Each row was made from one small tree. The marks that hang from a mark follow it in brackets, in the order of their numbers. Every link used is in the known rows. Write each row's tree.
Known rows
Q488[Q921]: [-0.02  2.80  1.02  0.61 -1.64 -1.82 -3.23  1.34 -2.66 -4.04  1.51 -0.44
 -2.37 -0.89  2.15  3.20  0.01  2.42 -1.65 -1.08 -3.23 -1.74 -1.38 -0.47
 -4.86 -0.25]
Q565[Q337[Q319[Q632] Q394 Q921[Q488]]]: [ 1.97  0.12 -1.30  1.48  4.15  0.73  2.01  2.66  0.32 -1.45  2.66  0.34
 -0.17  0.52  2.51  2.43  3.06  0.61  1.66 -0.94  1.56  2.04  0.19  2.22
 -0.73  1.24]
Q35[Q582[Q337[Q319[Q632] Q394]]]: [ 1.84  0.64 -2.79  2.11  0.02 -0.26 -0.74  1.86 -0.19  2.78 -0.98  0.20
  3.15  0.22  0.28  3.62  2.97  1.07 -2.30 -0.54  0.33  1.92 -1.33  0.97
 -3.02  0.90]
Q565[Q337[Q319 Q394 Q582 Q921[Q488]]]: [ 2.31 -1.37 -3.41  2.09  2.53  0.30  1.52  4.22  0.22 -2.62  3.06 -0.36
 -2.00  3.33  2.60  1.68  4.59  0.41  4.02 -1.06  2.36  0.93 -1.58  1.19
 -0.32  2.10]
Q35[Q582[Q337[Q319[Q47 Q632] Q394 Q921]]]: [ 0.95  0.02 -2.83  2.80  2.27 -0.59  0.75  0.36  0.98  3.02 -1.88  0.41
  3.54  0.27  0.16  2.55  3.70  1.00 -0.22  0.01  1.42  3.36  1.63  2.93
 -1.59  0.19]
Q47[Q319[Q337[Q582 Q921] Q632]]: [-1.82 -0.25 -0.78 -0.65  3.22 -0.41 -0.45  2.16  0.46 -0.59 -1.15  1.78
  1.72 -0.29  1.31  0.54  0.34  1.64 -0.85 -0.79 -2.44 -0.78  2.16  3.45
 -5.19 -3.00]
Q337[Q582 Q921]: [ 0.01  0.69 -0.90  1.29  0.30 -0.94 -1.70  2.51 -0.99 -2.80  0.08  1.10
 -2.28  2.56  0.95  2.01  1.85  1.11  0.36 -0.61 -1.31 -1.74 -1.01  0.91
 -3.41 -0.11]
Q337[Q394 Q582[Q35] Q921[Q488]]: [ 2.68  0.43 -2.80  2.14 -1.80 -1.43 -1.32  2.98 -0.34 -2.03  2.87 -0.27
 -1.75  2.94  1.70  0.40  2.87  1.28  2.49 -0.47  1.29 -0.34  0.10  0.60
 -2.46  1.39]
Q35[Q582]: [-0.44  2.51 -0.91  1.49 -3.01 -1.73 -3.73  1.13 -2.15 -1.10  1.09  0.82
  0.13  0.89 -0.34  4.42  1.34  1.51 -3.09 -0.26 -3.08 -1.08 -2.39 -1.19
 -4.00  0.17]
Q582[Q35]: [ 0.88  2.79 -0.47  1.39 -2.73 -1.75 -3.28  2.24 -1.34 -0.70  1.83  0.88
 -0.74 -0.27 -0.67  2.61  0.08  0.72 -3.72 -0.49 -2.91 -1.17 -1.62 -0.45
 -4.29 -0.24]
Q47[Q319]: [-0.72  2.71 -0.32 -0.23 -0.57 -0.53 -2.59  1.85 -1.86 -1.06  1.20 -0.65
 -0.51 -0.56  0.36  2.44  0.91  2.30 -4.23 -1.49 -3.91 -0.97 -0.50  0.82
 -4.91 -1.98]
Q35[Q582[Q337[Q319[Q47] Q394 Q921[Q488]]]]: [ 1.23  0.77 -3.67  4.46 -0.24 -1.72 -0.06  0.92 -0.13  0.38  1.48 -2.01
  1.24  0.93  1.18  2.37  4.30  2.66  1.29 -0.07  2.02  2.97  0.66  1.80
 -1.61  2.39]
Q565[Q337[Q319 Q394 Q582[Q35] Q921[Q488]]]: [ 3.37 -1.94 -3.84  2.52  0.88 -0.68  1.29  4.23  0.59 -1.52  4.00  0.17
 -1.05  3.33  1.10  1.02  4.12 -0.35  2.99 -0.56  2.99  1.69 -1.27  1.02
 -0.35  2.31]
Q394[Q337[Q582 Q921[Q488]]]: [ 0.67  0.38 -1.78  2.45  1.49 -0.56 -1.05  2.49 -1.03 -2.81  1.70 -0.92
 -2.55  3.30  1.75  2.21  1.57  0.88  1.97 -0.53 -0.49 -2.42 -0.24 -0.19
 -2.91  2.56]
Q394[Q337[Q319[Q47 Q632] Q921]]: [-0.54  0.32 -0.34  1.69  6.33  0.37  0.82  0.37  0.74  2.08 -2.09  1.11
  1.58 -0.15  0.11  2.83  1.86 -0.20  0.63  0.75  0.15 -0.09  2.03  2.36
 -2.53 -0.49]
Q337[Q319 Q394 Q582[Q35] Q921[Q488]]: [ 2.69 -0.90 -2.92  2.46 -0.54 -1.19 -0.23  3.14  0.29 -1.41  2.48 -0.08
 -1.03  2.79  1.60  0.46  4.07  1.31  3.91  0.39  2.78  0.25 -0.16  0.98
 -1.59  2.34]
Q421[Q921]: [ 1.18  2.89  0.15  1.03 -2.30 -0.47 -3.46  1.12 -3.43 -3.63  1.79 -0.59
 -2.35 -0.28  1.50  2.70  0.92  3.20 -1.71 -1.35 -2.83 -2.62 -2.43 -0.54
 -4.40 -1.60]
Q582[Q35 Q337[Q394]]: [ 2.92  2.00 -3.37  3.47 -3.24 -1.31 -1.90  2.65 -0.28  1.80  1.06 -1.19
 -0.53 -0.26 -0.11  1.84  0.49  0.33 -4.08 -2.34 -0.92  0.63 -1.56  0.20
 -3.48  0.89]
Q632[Q319[Q47 Q337]]: [-4.11  3.57  0.16  0.83  1.75 -0.31 -3.92  1.23 -0.14  0.92 -0.63  2.55
  1.14 -3.13  1.13  1.77  1.11  1.88 -2.20  1.12 -3.93 -1.34 -0.90  1.90
 -4.83 -3.41]
Q582[Q35 Q337[Q921]]: [ 2.11  1.99 -1.82  3.47 -2.31 -2.29 -1.99  2.09  0.06 -0.62  1.31 -0.57
 -0.50 -0.05 -1.30  2.67 -0.52  0.54 -4.42 -1.54 -1.28  0.68 -0.21  1.06
 -4.02  1.29]
Q632[Q319[Q47 Q337[Q394 Q582 Q921[Q488]]]]: [-2.41  1.19 -2.20  1.63  2.84 -0.21 -2.04  2.08  1.15 -0.78  0.81  1.63
 -0.17  0.09  3.88 -0.39  3.67  2.27  4.31  1.28  0.09 -0.33  0.47  2.94
 -2.88 -1.74]
Q337[Q319[Q47] Q394 Q921]: [-0.12  0.75 -1.62  2.36  2.58 -0.32  0.40  1.24  0.50  0.79 -0.24  0.59
 -0.89  0.28  1.69  1.78  3.94  1.08  2.17 -0.17  1.42  0.85  0.57  2.58
 -1.55 -0.27]
Q394[Q337[Q319 Q582[Q35]]]: [ 1.69 -1.01 -2.62  1.99  0.65 -1.27 -0.90  3.13 -0.22  1.53  0.15  0.67
  0.13  2.57 -1.38  2.62  1.88 -1.08 -0.31  0.53  0.01 -2.13 -2.16 -0.82
 -2.89  1.50]

Write each row's tree
[ 0.23  0.60 -0.55  0.99  4.58  0.58  0.89  0.81  0.78  1.60 -1.59  1.77
  1.00 -0.39  1.70  1.51  3.65  0.98  2.12  0.36  0.96  1.28  1.99  3.28
 -1.89 -1.54] -> Q337[Q319[Q47 Q632] Q394 Q921]
[ 3.03  1.05 -3.62  3.43 -1.95 -1.31 -1.06  3.02  0.07  2.24  0.97 -0.96
 -0.02 -0.46 -0.24  2.16  1.93  0.47 -3.01 -1.17  0.79  1.17 -1.98  0.93
 -2.78  1.46] -> Q582[Q35 Q337[Q319 Q394]]
[-2.00  2.83 -1.82  1.51  0.39  0.24 -3.38  2.44  0.88  0.70  0.18  2.53
 -0.68 -1.91  2.64  2.17  0.76  1.37 -1.54 -0.13 -1.92 -1.17 -1.99  1.45
 -3.98 -1.45] -> Q632[Q319[Q337[Q394]]]
[ 1.54  0.06 -2.72  1.79 -0.62 -1.20 -1.87  2.86 -0.79  1.11  0.69  0.47
 -0.74  2.56 -1.49  2.26  0.70 -1.04 -1.70 -0.27 -1.28 -2.63 -2.04 -1.14
 -3.57  0.83] -> Q394[Q337[Q582[Q35]]]
[-1.83  1.92  0.20  1.29  2.05 -0.79 -1.12  1.15  0.13 -0.82 -1.15  2.32
  0.32 -2.26  1.31  2.46 -0.92  1.28 -1.68 -0.66 -2.40 -1.51  1.30  1.85
 -4.78 -1.40] -> Q319[Q337[Q921] Q632]
[ 0.46 -0.45 -0.90  0.65  4.48  0.62  0.78  1.73  0.04 -0.13 -0.36  0.57
  0.68  1.66  3.08  0.02  5.71  2.08  5.65  0.79  1.83  0.51  1.74  2.68
 -1.71 -0.80] -> Q337[Q319[Q47 Q632] Q394 Q582 Q921[Q488]]
[ 0.91 -1.64 -2.63  2.58  3.11 -1.37  0.55  1.80  1.09  2.05 -0.81  0.76
  0.63  2.50 -1.78  1.28  2.88 -1.06  2.01  1.30  1.36 -0.55  0.32  1.35
 -1.85  0.91] -> Q394[Q337[Q319[Q47] Q582[Q35] Q921]]
[ 0.70  0.19 -1.17  1.98  2.55 -0.58  0.58  2.67 -0.04 -2.15  1.75  0.85
 -1.41  0.55  0.12  3.84  1.98 -0.26 -1.15 -1.17 -0.42  0.69 -1.80  1.52
 -1.53  1.05] -> Q565[Q337[Q319 Q921]]
[-0.51  2.01 -0.93  1.98  1.61 -0.29 -0.44  1.92  0.19 -1.39  0.80  0.55
 -0.13 -1.70  3.85  1.39  0.49  2.26  1.28 -1.17 -0.32 -0.60  1.95  2.08
 -3.93 -0.16] -> Q319[Q337[Q394 Q921[Q488]] Q632]
[ 0.48  1.24 -1.82  3.95 -0.36 -2.37 -1.29  0.54 -1.00 -0.98  1.35 -1.84
  2.08  0.38  0.15  3.15  3.37  2.97 -0.23  0.60  0.28  2.10  0.42  1.47
 -2.58  2.13] -> Q35[Q582[Q337[Q319[Q47] Q921[Q488]]]]
[-0.41 -0.18 -3.50  1.84  0.20 -0.92 -2.03  3.16  2.40  0.55  0.42  3.72
  0.19  0.58  1.06  0.33  1.29 -0.01  0.79  1.04  0.74  0.17 -0.43  2.69
 -3.28 -1.09] -> Q632[Q319[Q337[Q394 Q582[Q35] Q921]]]
[-1.39  1.08 -1.23  0.39 -0.76 -1.38 -4.15  3.18  0.08  0.27  0.45  3.62
  1.06 -0.62 -0.22  1.21  0.90  0.47 -2.09  1.36 -2.56 -1.94 -1.98  0.86
 -5.19 -1.87] -> Q632[Q319[Q337[Q582[Q35]]]]
[ 0.89 -1.84 -1.42  1.42  4.96 -0.30  1.12  1.36  1.18  2.90 -1.92  1.73
  2.55  1.89 -1.69  1.04  2.68 -1.07  1.86  1.70  1.00 -0.16  1.96  1.98
 -2.22 -0.52] -> Q394[Q337[Q319[Q47 Q632] Q582[Q35] Q921]]
[ 1.81 -0.36 -1.78  1.24  4.91  1.11  2.19  2.45  1.18  0.19  0.45  1.56
  0.18  0.42  1.36  2.77  2.66 -0.63  0.47 -1.25  1.45  2.08 -0.09  2.50
 -0.80 -0.02] -> Q565[Q337[Q319[Q632] Q394 Q921]]
[ 2.99  1.68 -3.90  4.17 -2.23 -1.73 -1.00  2.40  1.01  0.63  1.25 -0.89
 -1.12  0.32 -0.28  1.40  0.19  0.03 -2.79 -2.08  0.41  1.40 -0.04  1.48
 -2.80  1.63] -> Q582[Q35 Q337[Q394 Q921]]
[-0.84  1.49 -1.39  1.87  2.20 -0.14 -0.26  1.94  0.99  0.43 -1.24  1.99
 -0.17 -1.60  2.51  1.73 -0.09  1.07  0.06 -1.28 -0.60 -0.53  1.40  2.65
 -3.56 -1.24] -> Q319[Q337[Q394 Q921] Q632]
[ 2.25  0.28 -3.39  4.18  0.36 -1.63  0.45  1.82  1.52  2.65 -0.04 -0.97
  0.83 -0.30 -0.35  1.26  2.68  0.51 -0.50 -0.62  2.03  2.67  0.90  2.72
 -1.82  0.77] -> Q582[Q35 Q337[Q319[Q47] Q394 Q921]]
[-3.05  2.29 -1.79  2.18  2.94 -0.22 -1.82  1.16  2.11  0.91 -0.53  2.85
  0.15 -1.89  2.47  0.99  1.77  1.21  0.65  0.62 -0.72  0.39  0.77  3.59
 -2.91 -2.28] -> Q632[Q319[Q47 Q337[Q394 Q921]]]
[ 1.96 -1.84 -2.84  2.72  1.83 -1.37  0.08  2.79  1.11  0.60  0.16  1.15
 -0.28  3.21 -1.51  2.38  1.73 -1.04  1.09  0.80  1.71 -1.11 -0.45  0.51
 -2.06  2.39] -> Q394[Q337[Q319 Q582[Q35] Q921]]
[ 2.46 -0.96 -1.89 -0.10  1.10  0.13 -0.25  3.22  0.00  2.35 -0.33  2.19
  1.42  1.50  0.39  1.13  3.72 -0.18  0.98  0.67  0.82 -0.23 -0.68  0.93
 -2.66 -0.86] -> Q337[Q319[Q632] Q394 Q582[Q35]]
[-1.99  1.40 -1.15  1.86  3.65  0.03 -0.02  0.78  1.31  1.81 -1.97  1.97
  0.98 -2.28  2.31  0.77  0.92  0.98  0.70 -0.54 -0.59  0.05  2.33  3.26
 -3.32 -2.76] -> Q319[Q47 Q337[Q394 Q921] Q632]
[-0.91 -0.37 -0.85  1.08  2.87 -0.87 -0.50  1.64 -0.39 -0.75 -1.08  1.21
 -0.44  1.84  0.71  1.68  4.40  1.39  2.90  0.73  0.22 -0.86 -0.32  2.00
 -2.66 -0.78] -> Q337[Q319[Q47] Q582 Q921]
[-2.37  1.79 -0.03 -0.05  2.67 -0.53 -0.73  1.14  0.56 -0.39 -0.92  1.25
  1.64 -2.57  1.12  1.76 -1.06  2.17 -2.92 -1.05 -2.72 -0.11  2.60  3.44
 -5.36 -2.74] -> Q47[Q319[Q337[Q921] Q632]]
[ 1.31  1.28 -1.44  2.70  3.65  0.23  0.77  1.14  0.38  0.81  0.04 -1.87
  1.36 -0.98  2.59  1.00  3.86  2.56  1.36 -0.74  1.54  2.07  2.52  3.05
 -2.14  0.45] -> Q582[Q337[Q319[Q47 Q632] Q394 Q921[Q488]]]
[-0.92  1.05 -1.08  2.29  3.20 -0.35 -0.89  1.25 -0.56  2.15 -0.95 -0.14
  0.03 -0.11  0.08  3.09  2.26  0.10 -0.23  0.22 -1.21 -1.44 -1.25  0.36
 -2.87  0.14] -> Q394[Q337[Q319[Q47]]]
[-1.51  0.66 -2.76  2.40  1.31 -1.04 -0.66  2.33  0.03 -1.01  0.53  0.23
 -1.27  0.50  3.65 -0.45  2.89  2.11  4.47 -0.53  0.61 -1.22  0.68  1.95
 -2.84 -0.72] -> Q319[Q47 Q337[Q394 Q582 Q921[Q488]]]
